Known rows, with every way that one mark hangs from another
penum(repep(tunuda(nera) vesud)): [-0.05  0.00 -0.06  0.09 -0.16  0.15 -0.01 -0.14 -0.07  0.12 -0.03 -0.09
  0.28  0.07 -0.07  0.00 -0.03 -0.25 -0.09  0.00  0.06 -0.05  0.03]
sutu(penum(repep) vesud(sedig)): [-0.14 -0.01 -0.06  0.00  0.06  0.17 -0.27 -0.09 -0.22  0.03 -0.13  0.10
  0.13  0.11 -0.10 -0.11 -0.11 -0.07 -0.19 -0.19  0.15 -0.02  0.18]
vesud(repep sedig(penum tunuda(nera))): [ 0.21 -0.34 -0.22 -0.13  0.01 -0.11  0.10 -0.02  0.29  0.07 -0.12 -0.04
  0.02  0.09 -0.02 -0.21  0.17 -0.10 -0.33  0.17  0.38  0.00 -0.05]
vesud(repep sedig(dube penum tunuda(nera sutu))): [ 0.35 -0.50 -0.28 -0.15  0.24 -0.07  0.01  0.08  0.21 -0.09  0.01 -0.17
  0.01 -0.07 -0.07 -0.17  0.17 -0.17 -0.28  0.16  0.41  0.02 -0.28]
sedig(dube penum tunuda(sutu) vesud): [ 0.57 -0.41 -0.10 -0.14  0.27  0.07 -0.08  0.03 -0.09 -0.17  0.22  0.01
 -0.17 -0.06 -0.23  0.13  0.35 -0.21 -0.48  0.06  0.31 -0.09 -0.35]
nera(vesud(repep)): [-0.03  0.07 -0.01 -0.08 -0.03  0.01  0.25  0.04  0.10  0.09 -0.07  0.01
  0.02  0.12 -0.07  0.03  0.05 -0.02 -0.08  0.09  0.16 -0.01  0.00]
repep(tunuda(sutu(dube)) vesud(sedig)): [ 0.12 -0.17 -0.04  0.14 -0.08  0.01 -0.22  0.10 -0.06 -0.08 -0.22 -0.13
  0.15  0.04 -0.03  0.02 -0.01 -0.26  0.08 -0.19  0.18 -0.29  0.06]
tunuda(sedig sutu(dube penum)): [ 0.14 -0.24 -0.06 -0.05  0.07  0.26 -0.24  0.12 -0.20 -0.07  0.08  0.01
  0.06 -0.15 -0.13 -0.07 -0.02 -0.14 -0.08 -0.34  0.01 -0.28 -0.14]
vesud(repep sedig): [ 0.06 -0.09 -0.10 -0.01 -0.04 -0.15  0.09  0.01  0.13  0.06 -0.30 -0.01
  0.07  0.13 -0.05 -0.17  0.09 -0.06 -0.02  0.00  0.25 -0.04  0.05]
vesud(sedig(dube penum)): [ 0.27 -0.32 -0.16 -0.08  0.13 -0.09 -0.03 -0.01  0.17  0.01 -0.16 -0.05
 -0.02  0.06 -0.14  0.00  0.19 -0.05 -0.26 -0.05  0.30 -0.07 -0.14]
tunuda(sedig(dube) sutu): [ 0.27 -0.28 -0.13 -0.03  0.19  0.04 -0.03  0.14 -0.12 -0.09  0.08 -0.08
  0.07 -0.14 -0.23 -0.02  0.08 -0.14 -0.04 -0.21  0.03 -0.08 -0.36]
repep(vesud(sedig)): [ 0.06 -0.10 -0.10  0.06 -0.11 -0.04  0.05 -0.04  0.01  0.05 -0.32 -0.05
  0.07  0.18 -0.10 -0.04  0.02 -0.10 -0.02 -0.09  0.16 -0.15  0.03]
nera(dube penum(repep) vesud(sedig)): [-0.31 -0.09  0.12 -0.04  0.22  0.05  0.15  0.05  0.11  0.01 -0.09  0.02
  0.09  0.26 -0.03 -0.06  0.08  0.13  0.02  0.10  0.18  0.35  0.25]
penum(repep(tunuda(nera))): [-0.02 -0.05 -0.07  0.01 -0.07  0.05 -0.02 -0.09  0.01  0.13  0.01 -0.01
  0.27  0.02 -0.07 -0.06  0.01 -0.15 -0.16  0.00  0.08  0.04  0.01]
nera(dube vesud): [-0.06  0.06  0.11 -0.14  0.03  0.10  0.22  0.10  0.06  0.06 -0.02  0.01
 -0.03  0.14 -0.14  0.18  0.08  0.06 -0.07  0.02  0.15  0.11  0.01]
nera(dube(repep(tunuda(sutu) vesud(sedig))) penum): [-0.05 -0.23  0.08  0.20  0.02  0.08 -0.02  0.00 -0.01 -0.11 -0.27 -0.27
  0.11  0.13  0.01  0.01 -0.10 -0.16  0.33 -0.11  0.21 -0.08  0.34]
vesud(repep): [ 0.08  0.01 -0.06 -0.03 -0.05  0.01  0.10  0.00  0.05  0.11 -0.15  0.02
  0.06  0.09 -0.10 -0.06  0.14 -0.08 -0.05  0.04  0.18 -0.09 -0.03]
nera(dube penum vesud(repep(tunuda(sutu)) sedig)): [-0.15 -0.21  0.20 -0.04  0.14 -0.02  0.16  0.25  0.18 -0.07 -0.13 -0.12
  0.05  0.19  0.06 -0.02 -0.07 -0.05  0.25  0.04  0.31  0.13  0.22]
repep(tunuda(nera(dube penum) sedig) vesud): [-0.10 -0.25  0.13 -0.07 -0.09  0.28  0.08  0.08  0.05  0.04 -0.03 -0.15
  0.17  0.06 -0.04  0.06 -0.02 -0.21  0.18 -0.10  0.10 -0.05  0.04]
penum(repep(tunuda(sedig))): [ 0.05 -0.03  0.01  0.17 -0.07 -0.02 -0.09 -0.02 -0.12  0.08  0.04  0.05
  0.22  0.04 -0.17 -0.05  0.06 -0.19 -0.09 -0.19 -0.03 -0.02  0.04]
sedig(penum tunuda(nera sutu)): [ 0.32 -0.41 -0.21 -0.15  0.11  0.07  0.04  0.03  0.08  0.06  0.11 -0.05
  0.03 -0.01 -0.11 -0.11  0.09 -0.07 -0.37  0.06  0.20 -0.07 -0.26]
vesud(repep(tunuda(nera))): [ 0.06 -0.08 -0.04 -0.09 -0.17  0.02  0.09  0.01  0.15  0.11 -0.10 -0.07
  0.18  0.01  0.00 -0.03  0.01 -0.20 -0.05  0.04  0.21 -0.10 -0.02]
tunuda(sutu(penum)): [ 0.15 -0.18 -0.06 -0.05  0.06  0.19 -0.10  0.03 -0.16  0.02 -0.03  0.03
  0.01  0.01 -0.13 -0.05 -0.10 -0.06 -0.10 -0.20  0.07 -0.22 -0.13]
dube(repep(tunuda(sedig sutu))): [ 0.19 -0.19 -0.08  0.21 -0.07 -0.05 -0.02 -0.01 -0.13 -0.05 -0.01 -0.16
  0.14 -0.12 -0.13 -0.04 -0.12 -0.19  0.07 -0.32 -0.04 -0.19  0.05]
dube(repep(tunuda(sedig) vesud)): [ 0.12 -0.03 -0.04  0.27 -0.26  0.05  0.00 -0.13 -0.12  0.01 -0.13 -0.17
  0.14 -0.01 -0.14  0.09 -0.05 -0.28  0.07 -0.25 -0.02 -0.28  0.15]
sutu(penum vesud(repep(tunuda(nera(dube))) sedig)): [-0.16 -0.08  0.09 -0.21 -0.09  0.23 -0.14  0.08  0.03  0.00 -0.15 -0.08
  0.10  0.03  0.03  0.02 -0.18 -0.24  0.03 -0.13  0.39 -0.04  0.21]
tunuda(nera(penum) sedig sutu): [ 0.00 -0.46 -0.12 -0.17  0.14  0.15  0.13  0.11  0.01  0.01  0.06 -0.09
  0.19 -0.06 -0.05 -0.25 -0.08 -0.03  0.04 -0.14 -0.01 -0.01 -0.20]

Rows
[ 0.27 -0.21 -0.20  0.13  0.00  0.14  0.03 -0.17 -0.06 -0.03 -0.02 -0.23
  0.01 -0.08 -0.20  0.09  0.12 -0.21 -0.13 -0.17  0.09 -0.23 -0.09]  tunuda(sedig(dube(repep(vesud)) penum))
[-0.11  0.09 -0.02 -0.03  0.05  0.33 -0.27 -0.10 -0.30  0.08  0.01  0.13
  0.13  0.07 -0.15  0.00 -0.06 -0.10 -0.22 -0.16  0.08 -0.07  0.10]  sutu(penum(repep) vesud)
[ 0.30 -0.12 -0.10 -0.05  0.07  0.05  0.03 -0.18 -0.10 -0.16 -0.01 -0.09
 -0.08 -0.13 -0.17  0.16  0.25 -0.16 -0.23 -0.02  0.19 -0.09 -0.07]  sedig(dube(repep) vesud)
[-0.17 -0.07  0.18 -0.16  0.13  0.19  0.20  0.12  0.12  0.04 -0.05  0.02
 -0.01  0.21 -0.07  0.13  0.10  0.12  0.03  0.09  0.17  0.13  0.09]  nera(dube penum vesud)
[ 0.13 -0.32  0.01 -0.33  0.01  0.16  0.31 -0.02  0.09  0.02  0.19 -0.07
 -0.05 -0.06 -0.11 -0.05  0.18 -0.19 -0.24 -0.05  0.30  0.10 -0.13]  tunuda(nera(dube) sedig(penum vesud(repep)))
[ 0.12 -0.09 -0.16  0.08  0.06  0.11 -0.10 -0.04 -0.10 -0.06 -0.08 -0.12
  0.10 -0.13 -0.08 -0.04  0.08 -0.08 -0.03 -0.12  0.08 -0.19  0.05]  tunuda(sutu(dube(repep)))
[-0.06 -0.08  0.08  0.12  0.05  0.09 -0.13 -0.04 -0.02  0.10 -0.07  0.07
  0.22  0.18 -0.05 -0.03  0.11 -0.08 -0.03  0.03  0.08  0.00  0.18]  nera(penum(repep(tunuda)))
[-0.17 -0.31 -0.09 -0.26  0.18  0.36 -0.08  0.17 -0.08 -0.06  0.08 -0.12
  0.25 -0.15  0.03 -0.22 -0.03 -0.17  0.09 -0.12  0.14 -0.07 -0.06]  tunuda(nera(penum) sedig sutu(dube vesud(repep)))
[-0.06 -0.24 -0.17 -0.12  0.04  0.30  0.02 -0.02 -0.09 -0.12  0.19 -0.20
  0.08 -0.30 -0.03 -0.07 -0.24 -0.08 -0.10 -0.27 -0.03 -0.14 -0.03]  tunuda(nera(vesud) sedig sutu(dube(repep) penum))
[ 0.16 -0.09 -0.13  0.09  0.12  0.20 -0.07 -0.15 -0.08  0.07  0.02 -0.07
  0.09  0.09 -0.20  0.09  0.23 -0.18 -0.26  0.04  0.17 -0.06 -0.13]  sedig(dube penum(repep(vesud)))
[-0.08 -0.17  0.02 -0.13  0.13  0.29 -0.10  0.03 -0.13  0.09  0.20 -0.11
  0.22  0.02 -0.10  0.03 -0.10 -0.19 -0.16 -0.12  0.23  0.13  0.04]  sedig(penum(repep(tunuda(nera(dube) sutu(vesud)))))
[ 0.15 -0.42 -0.14 -0.09 -0.02 -0.12  0.10  0.04  0.22  0.06 -0.11 -0.18
  0.13  0.02  0.04 -0.21 -0.12 -0.18 -0.09 -0.07  0.33 -0.08 -0.03]  vesud(repep(tunuda(nera sutu)) sedig(penum))
[ 0.26 -0.33 -0.19 -0.22  0.25  0.09  0.16  0.11  0.17 -0.06  0.23 -0.15
 -0.04 -0.08 -0.09  0.02  0.13 -0.13 -0.34  0.24  0.32  0.06 -0.34]  sedig(dube penum tunuda(nera(vesud(repep)) sutu))
[ 0.09 -0.04 -0.07  0.27 -0.24 -0.10 -0.03 -0.16  0.00 -0.02 -0.36 -0.19
  0.12  0.10 -0.04  0.05 -0.07 -0.21  0.07 -0.15  0.15 -0.24  0.28]  dube(repep(tunuda vesud(sedig)))
[ 0.39 -0.25 -0.10 -0.03  0.22  0.20 -0.30  0.11 -0.15 -0.14  0.08  0.03
 -0.07 -0.08 -0.21  0.09  0.14 -0.16 -0.24 -0.01  0.18 -0.19 -0.29]  sedig(dube tunuda(sutu(penum)))
[-0.17 -0.11  0.16  0.07  0.01 -0.03  0.13  0.01  0.20 -0.06 -0.22 -0.15
  0.03  0.17  0.04  0.12 -0.04  0.03  0.16  0.00  0.23  0.10  0.43]  nera(dube(repep(tunuda)) penum vesud(sedig))
[-0.01 -0.04  0.08 -0.14 -0.12  0.10  0.11  0.07  0.16  0.09 -0.07 -0.09
  0.13  0.03 -0.03  0.05  0.06 -0.19  0.05  0.07  0.28  0.03  0.03]  vesud(repep(tunuda(nera(dube))))
[ 0.11 -0.22 -0.06 -0.08 -0.17  0.01  0.05  0.04  0.06  0.08  0.00 -0.05
  0.19 -0.07 -0.09 -0.03 -0.05 -0.18 -0.09 -0.20  0.03 -0.11 -0.12]  repep(tunuda(nera sedig))
[ 0.16 -0.27 -0.20 -0.12 -0.02 -0.13  0.02  0.02  0.17  0.01 -0.17  0.00
  0.08  0.05 -0.07 -0.15  0.12 -0.04 -0.26  0.08  0.22  0.02 -0.09]  vesud(sedig(tunuda(nera)))
[ 0.10 -0.15 -0.14  0.15 -0.04  0.35 -0.21 -0.08 -0.30 -0.12  0.00 -0.18
  0.07 -0.19 -0.11 -0.03 -0.11 -0.24  0.04 -0.34 -0.04 -0.39  0.05]  tunuda(sedig sutu(dube(repep(vesud)) penum))
[ 0.14 -0.22 -0.13 -0.04 -0.01 -0.14  0.11 -0.04  0.21  0.11 -0.24 -0.03
  0.01  0.16 -0.05 -0.17  0.11 -0.05 -0.17  0.00  0.32 -0.08  0.05]  vesud(repep sedig(penum))
[ 0.20 -0.23 -0.08  0.11  0.12 -0.10 -0.19 -0.06  0.09  0.02 -0.08 -0.04
  0.12  0.09 -0.12  0.02  0.17 -0.17 -0.26 -0.05  0.27  0.01  0.02]  vesud(sedig(dube penum(repep(tunuda))))
[ 0.23 -0.26 -0.03  0.03  0.09  0.01 -0.24  0.12 -0.01 -0.14 -0.13 -0.11
  0.03 -0.05 -0.05 -0.02 -0.07 -0.27  0.03 -0.14  0.31 -0.21 -0.06]  vesud(repep(tunuda(sutu(penum))) sedig(dube))
[ 0.13 -0.27 -0.05 -0.04  0.06  0.06 -0.32  0.12 -0.05 -0.03 -0.10 -0.07
  0.12  0.02 -0.03  0.02 -0.03 -0.20 -0.15 -0.28  0.30 -0.24  0.11]  repep(tunuda(sutu(dube vesud(sedig(penum)))))
[-0.13 -0.21  0.01 -0.09  0.09 -0.05  0.18  0.07  0.19  0.02 -0.22  0.01
  0.03  0.22  0.00 -0.06  0.00  0.13 -0.03  0.03  0.17  0.06  0.11]  nera(penum vesud(sedig))
[ 0.19 -0.22  0.02 -0.04  0.10  0.30 -0.38  0.17 -0.32 -0.15  0.13 -0.06
  0.08 -0.17 -0.19  0.15 -0.16 -0.31 -0.04 -0.42  0.09 -0.28 -0.18]  repep(tunuda(sedig(dube) sutu(penum vesud)))
[-0.06 -0.03 -0.05 -0.06 -0.02 -0.16  0.25  0.05  0.18  0.03 -0.21 -0.03
  0.02  0.16 -0.03 -0.08  0.00  0.01 -0.05  0.05  0.23  0.05  0.07]  nera(vesud(repep sedig))
[-0.20  0.05  0.11 -0.09  0.00  0.13  0.16  0.02  0.07  0.09  0.13 -0.05
  0.17  0.07 -0.06  0.12 -0.02 -0.07 -0.10  0.06  0.13  0.26  0.09]  penum(repep(tunuda(nera(dube vesud))))
[ 0.10 -0.09 -0.01  0.14 -0.21 -0.08 -0.05 -0.01  0.03  0.04 -0.32 -0.07
  0.12  0.18 -0.07  0.06 -0.03 -0.21  0.02 -0.14  0.18 -0.23  0.11]  repep(tunuda vesud(sedig))
[-0.02 -0.18  0.01  0.19  0.10  0.07 -0.20 -0.04 -0.01 -0.06 -0.20 -0.10
  0.20  0.16 -0.05  0.03  0.12 -0.22  0.07  0.04  0.20 -0.02  0.12]  nera(penum(repep(tunuda vesud(sedig(dube)))))
[-0.10 -0.04  0.06  0.09  0.00  0.28  0.09 -0.11 -0.03  0.02 -0.21 -0.16
  0.06  0.14 -0.06  0.09  0.10 -0.06  0.18  0.04  0.14 -0.06  0.26]  nera(dube(repep(vesud)) penum)
